Each row was made from one path, in order. Every step used is in the known rows, and no mark comes twice. Write each row's path.
In the rows, 128 means zero.
Known rows
G A: [122 135 173 137 142 137 121 166 124 147 136 136 168 129 134 134 132 159
 108 119 106 127 141 129]
A Q R Z J: [140 125 119 155 139 134 139 143  63 150 168 176 114  42 131 120 144 108
 131 125 123 121  92  96]
G A Q R: [128 117 151 165 150 147 126 158  54 171 134 148 149  64 123 127 132 150
 103 119 113 128 116 106]
Z R Q: [130  56 114  83 132 111 135 123 143 143 165 116 154 135 135 150 142 123
 138 125 122 176 126 113]
G R Z J: [134 134 109 128 129 127 122 177 135 159 152 178 134 118 146 147 150 101
 106 124 113 158 123 104]
R Q A: [132 104 180  74 124 119 148 125 109 122 185 133 182 122 126 106 138 108
 116 107 146 136 147 112]
R X: [127 148 124 127 137 130 129 129 138 124 113 180 151 133 122 112 162 128
 123 124 112 104 139 111]
X E A: [143 140 154 131 148 158 103 110 123 111 152 125 131 184 128 106 144 132
 130  94  82 131 148 129]
R Z X E A: [153 192 155 136 147 133 119 118 141 106 208 161  61 190 126  83 207 113
 130  94  80 163 170 106]
E A Q R Z: [152 146 160 144 138 122 154 115  62 125 183 177  77  66 122  97 151  90
 151 116  92 138 137  79]
J Z: [147 155 155 125 130 115 137 131 124 127 137 138 122 107 122 116 141  95
 132 118 164 117 142 172]
Q A G R: [126 125 154 108 151 134 143 164 102 166 121 189 117 124 133 128 144  88
 114 135 144 161 118  95]
X E A G R: [134 136 139 115 169 158 105 138 125 148 139 154  97 173 133 125 160  98
 123 124  82 177 127 117]
E A G R X: [132 147 152 105 168 128 149 147 143 148 108 214 115 130 130 110 182  89
 140 144  59 150 142  77]
J Z X E A Q: [166 167 177 169 168 146 134 113 129 126 180 139  87 135 107  64 204  96
 122 100 111 133 141 148]
J Z R: [147 109 125 129 135 112 135 141 128 150 120 150 119 130 129 141 141 106
 147 109 157 148 136 161]
J Z R X: [144 133 123 130 145 116 133 139 141 147 107 203 141 135 119 126 179 103
 145 106 142 125 150 144]
Q A E: [143 152 154 129 141 175 130 129  95 128 166 162 145 182 125 106 140 127
 107 110 148 137 115 102]
Z X E: [135 153 101 144 143 154  95 123 136 129 154 126  95 185 119 105 186 143
 103 103 119 158 135 131]
Z R Q A: [134  58 154  79 130 115 144 130 115 141 171 150 178 144 133 128 142 119
 134 104 140 165 139  97]
X Z R: [123 106 104 128 143 122 149 137 136 139 124 143 155 204 120 155 148 117
 150 135 128 163 126  86]
E A G: [137 132 186 103 163 121 163 119 128 126 133 148  91 113 134  99 146 103
 176 153  82 132 120 111]
R X Z: [125 170 129 119 143 124 151 135 138 112 124 183 178 188 105 116 175 107
 127 131 117 112 144  85]
A Q R X Z J: [130 134 110 150 162 151 155 141  66 148 112 199 196 106 105 107 179 117
 127 133  98  99  98  60]
E A G R: [132 125 156 105 158 128 148 145 132 153 126 163  95 125 140 123 151  89
 145 151  75 171 129  95]
Z X E A Q R: [149 141 122 168 162 170 112 102  61 137 162 141  80 129 111  77 189 136
 121  95  71 159 132  85]
Z J: [130 108 129 129 139 140 127 145 129 142 118 130 169 113 140 125 131 146
 135 131 105 108 103 128]
E A Q R: [140 115 146 150 145 141 146 105  58 135 136 144 115  73 123 101 133 118
 145 120  81 130 126  84]

Which path is each row?
[126 174 105 112 139 133 139 128  67 126 110 199 164 162 104 111 178 112
 128 117 117 122 148  69] -> Q R X Z
[138 158 117 130 155 167  87 136 138 134 124 191 158 199 125 111 182 117
  94  89  62 149 169  96] -> G R X E A
[125  78 119  77 141 106 159 129 143 131 177 119 182 190 121 153 156 105
 140 133 131 181 131  84] -> X Z R Q
[158 183 129 141 145 142 103 131 127 131 163 139  89 164 112  94 195 112
 109  90 156 146 150 179] -> J Z X E
[148  80 142  77 137  97 144 127 136 145 174 126 148 114 131 140 152  91
 140 108 161 165 142 162] -> J Z R Q
[136 106 155  63 169 139 115 131 134 143 194 130 123 160 134 119 171  83
 117 126  87 194 132 116] -> X E A G R Q
[134 157 158 143 156 175 114 162 116 151 166 138 160 177 131 129 145 159
  91 122 117 146 119 118] -> G A E
[140 114 176 157 148 133 157 111 131 123 145 130 130  96 118 101 130 111
 145 138  84 117 120 100] -> E A Q
[145 159 109 160 133 121 149 130  74 142 187 177  39  70 115  95 189 100
 121 124 132 165 125  80] -> A Q R Z X
[148  90 197  58 159  98 174 137 109 153 178 176 132  97 128 113 166  67
 162 122 183 156 123 148] -> J Z R Q A G
[147 158 146 141 154 154 108 112 131 116 159 129  99 195 121  83 190 144
 125  98  68 156 157 110] -> Z X E A
[137 152 131 121 175 154 113 145 137 156 151 158  61 182 127 102 208 108
 119 128  67 201 137  98] -> Z X E A G R
[151 175 149 134 133 114 145 134 136 134 143 146  85 118 116  96 188 107
 126 118 148 141 147 157] -> J Z X
[121 144 112 111 159 128 133 157 140 163 102 214 112 121 126 126 176  93
 118 152 111 151 118  99] -> A G R X
[142 175 161 113 157 104 164 156 148 149 180 203  22 132 133 100 213  70
 144 148  74 203 148  72] -> E A G R Z X
[135 170 101 135 123 112 128 164 149 155 173 181  59 147 129 131 197  95
  96 122 122 200 155  87] -> G R Z X
[123 146 151 109 161 135 142 167 115 159 108 242 136 130 122 114 178  88
 113 133 128 141 129  80] -> Q A G R X
[143  79 142  83 145 157 137 124 107 145 205 149 175 191 131 130 157 120
 119 105 146 187 116  88] -> Z R Q A E
[154 155 141 153 149 149 115 108  57 121 202 169  78 115 118  97 160  96
 129  92 100 139 137 102] -> X E A Q R Z
[140 162 168 110 179 150 121 114 132 120 140 191 114 167 122  81 186 109
 153 122  73 115 133 117] -> R X E A G
[143 142 157 164 167 159 117 106 136 114 151 175 153 151 107  83 173 118
 123 105  74 101 130 104] -> R X E A Q
[125 168 160  97 177 124 170 150 142 135 120 218 142 185 115 111 199  68
 142 155  65 155 145  51] -> E A G R X Z
[145 178 103 127 122 114 135 132  72 136 175 182  40 107 123 105 194 112
 127 109 121 172 153  89] -> Q R Z X
[164 188 187 116 179 135 137 120 128 129 170 156  50 152 118  64 214  89
 154 115 110 150 143 160] -> J Z X E A G
[142 166 150 112 163 137 115 145 131 136 191 188  58 168 136 121 175  69
 126 120  96 185 139 109] -> X E A G R Z
[159 193 128 129 141 144 106 112  67 118 197 178  47 163 122  81 210 118
 130  77  74 178 175  88] -> Q R Z X E A
[162 109 167  79 147 146 149 130 102 146 210 160 166 168 124 116 169  88
 122  91 183 173 129 133] -> J Z R Q A E
[135 152 110 128 116 115 122 160 138 142 163 174  94 134 135 150 151  86
  98 123 137 176 147 105] -> G R Z
[150 141 104 134 156 144  94 132 133 141 126 196 142 182 117 128 187 113
 125  79 147 128 148 164] -> J Z R X E
[130 158 165 103 145 116 153 176 107 152 172 224  77 118 134 126 161  61
 121 134 156 171 127  94] -> Q A G R Z
[129  58 170  60 156 111 163 135 113 153 171 162 139 119 134 126 156  97
 158 131 146 170 107 100] -> Z R Q A G
[130 130 183 106 150 127 158 136 100 136 132 172 111 114 126 103 140 102
 147 142 149 124 107 115] -> Q A G
[146 137 150 173 164 159 122 111 132 126 175 125  99 157 110  76 189 129
 120 112  78 148 129 103] -> Z X E A Q
[153 128 160 150 146 133 154 128  62 139 171 179 115  52 133  96 153 108
 153 119  72 121 115  74] -> E A Q R Z J
[142 179 131 133 126 106 146 139 145 124 186 166  56 136 125 105 191 106
 128 125 126 159 146 104] -> R Z X
